Known rows, with every way that one mark hangs from another:
F[G[H] X Y]: [  1  -3   1  24 -31 -31  13 -11  17   8   6 -25  -4   0 -27  40  26  -1
   8   9  -5   4  27]
F[G[C J] Y]: [ 12  13  -5  33 -25 -21   1  -8  21  41  14 -11   2   4 -27  47  15   0
  22  -2   7  19   7]
H[G[J]]: [ 15  17 -10  25   6  -7 -11  -3  23  38   2 -14  -1   7 -10  31  -5  10
  -8  10  -5  24   6]
N[D[T[C[S[M]]]]]: [ 25 -44  -8  14  -1   0 -16  -1  14   7  18   9  -9 -13   2  18   3  20
  20  17  32  29   0]
G[C[S] J]: [ 20  -2  -1  15 -11  -1 -26   2  19  32   8  -7 -22   8 -11  35   2   9
  11   4   7  25   7]
F[G[C J] X[W] Y]: [ 13   6   4  39 -55 -30  -9 -15  24  34  13 -15   6 -11 -23  53  21  11
  18  10  -2  12   2]
N[D[T[C]]]: [ 20 -27 -10  28  -8 -12 -13  -1  23  20   9   4   6  13  -2  34  -2  20
  20  12  28  26   0]
N[D]: [ 11 -11  -4  26   0  -9   0  -5  14  22   2 -18   5  13  -6  29  -3  -7
   5  15   5  16   8]
G[H]: [ 11  -1  -1  18  -6 -18  -4   1   8  13  -2 -20 -21  21 -12  15   3   4
   5  11  -4  10  26]
Y[F[G X]]: [ 12  -8 -10  25 -32 -20   9 -10  13  16  13 -16 -11   5  -5  25  12 -18
   2  -1   7  12   4]
N[D[T]]: [ 15 -22  -8  30  -1 -10 -17  -1  19  25   3  -3  12  17  -4  34  -2   7
  16  13  18  10   5]
F[G]: [ 14  -2  -5  26 -12 -10   8  -1  14  17   9  -6 -10  12 -13  23   7 -11
   3   2   0  15   9]
T[C[S]]: [ 26 -21  -2  10 -18   3  -4  11  18   8  15  -7 -32  10  -1  24  -5   9
   1   7  17  36  10]
D[T[C]]: [ 23 -18  -7  25 -21 -16 -14   8  22  20  13  10 -12  18   1  28 -12  20
  15   8  26  25  -1]
G[C[S[M]] H J]: [ 18  -6  -3   7   0 -10 -29  -5   5  17   7  -8 -27  -7 -17  11  18  22
  16  11   1  16  16]
G[C J]: [ 16  14  -4  26 -15 -17 -22  -4  22  42   6  -8 -11  12 -11  35  -3   7
  12   8   3  19  -2]
H[G[C[S] J]]: [ 23   9  -4  10   8  -1 -19   0  22  27   1  -8 -19  -6 -15  40   6  12
   2   2  -1  32  15]
T[C[S[M]] D]: [ 22 -23  -6   2 -11   4   8   1  12   1  28  -6 -33 -10  10   3  -7  -4
  14  16  20  43 -10]
M[S]: [ 11 -18   5  29 -18  -5   7   4  15  17  12 -23 -15  14  -5  24 -13   8
  -3  13  -2  22   4]
G[C H J]: [ 14  12  -4  19  -8 -22 -23  -5  15  34  -4 -18 -16  16 -18  30   8  18
  15   9  -3  12  19]
Y[F[X]]: [ 12  -3  -6  24 -30 -23  -1  -6  17  19  13 -23 -11  10   2  26  -2 -11
   2   7   8  14   1]
F[G X Y]: [  3  -2   1  29 -36 -25  15 -10  25  16  13 -15   1  -5 -19  48  14 -13
   6   7   1  10   8]

Rows:
[ 23 -23  -6   8 -16  10   9   7  19   6  24 -14 -31   9   5  21 -10  -4
  10   9  17  45  -2] : T[C[S] D]
[ 21 -14  -4  30 -47 -19   5  -9   7  17  16 -20  -5   5  -2  21   9  -7
   2   4  -1  11   4] : Y[F[G X[W]]]
[ 13   4   3  30 -50 -36 -11 -16  17  26   6 -24   0  -5 -32  48  31  24
  20  11 -11   6  23] : F[G[C H J] X[W] Y]
[ 26 -12 -15  15 -15  -1  -7  -8   2  28  23  -2 -17 -10 -11   9  22   0
  21  -4  18  23  -2] : Y[F[G[C[S[M]] J]]]
[ 13   3 -12  20 -25 -31 -10 -17  14  26   6 -23 -16   4 -20  30  30  12
  18  -1  -1   9  15] : Y[F[G[C H J] X]]
[ 19   7 -16  23 -11 -20 -10  -9   6  32   8 -19 -15  16 -21  21  26   7
  24  -9   5  16  21] : Y[F[G[C H J]]]
[ 21   3   5   1  11  -9  -3   0  11   3   5   1 -27 -25  -9  25   8  -3
   8   3   4  32  15] : H[G[C[S[M]]]]
[ 14   0  -4  23 -32 -28   5 -10  15  12  12 -11 -16  -3 -10  37  18 -16
  17  -7   8  16   4] : Y[F[G[C] X]]
[ 19  -4  -3   9  -4  -5 -27   1  12  23   1 -17 -30  14 -19  27  12  21
  12   6   1  17  26] : G[C[S] H J]
[ 20   1 -21  32 -20  -5  -3  -6  11  42  19 -15  -3  19  -8  12   8  -7
   8  -1  10  17   0] : Y[F[G[J]]]
[ 22 -10   0  28 -50 -24  -4  -4  10  20  11 -26  -8  11   6  21  -4  -2
   2  11   1  13   2] : Y[F[X[W]]]
[ 17 -16  12  16 -48 -24  -1  -6   8  -3   4 -23 -20 -11 -30  47  33  11
  18   3  -8  10  36] : F[G[C[S] H] X[W] Y]
[ 14   3  12  32 -56 -36   3  -9  18  14  12 -13   0 -14 -21  55  19  -3
  17   5  -5  14  10] : F[G[C] X[W] Y]
[ 11  -7 -17  24 -25 -20  -8 -16  13  28  10 -28 -10  11 -14  21  24   8
   4   5  -3   3  13] : Y[F[G[H J] X]]
[ 12  -5  -2  42 -54 -22  -3 -12  23  36  15 -19  11  -3 -19  42  14  13
   4  17  -5   8   1] : F[G[J] X[W] Y]
[  3   4  -7  37 -38 -22   0 -14  29  36  15 -15   8  -1 -22  47  14   1
   5  13   1   9  -1] : F[G[J] X Y]
[ 20 -10 -13  30 -42 -19 -12 -15   5  26   7 -31  -6  11 -13  16  23  21
   4   8  -9   2  13] : Y[F[G[H J] X[W]]]
[ 23   0  -7  33 -51 -24 -17 -15  14  33  14 -17  -6  -1  -9  35  18   6
  14   2   1  16  -3] : Y[F[G[C J] X[W]]]
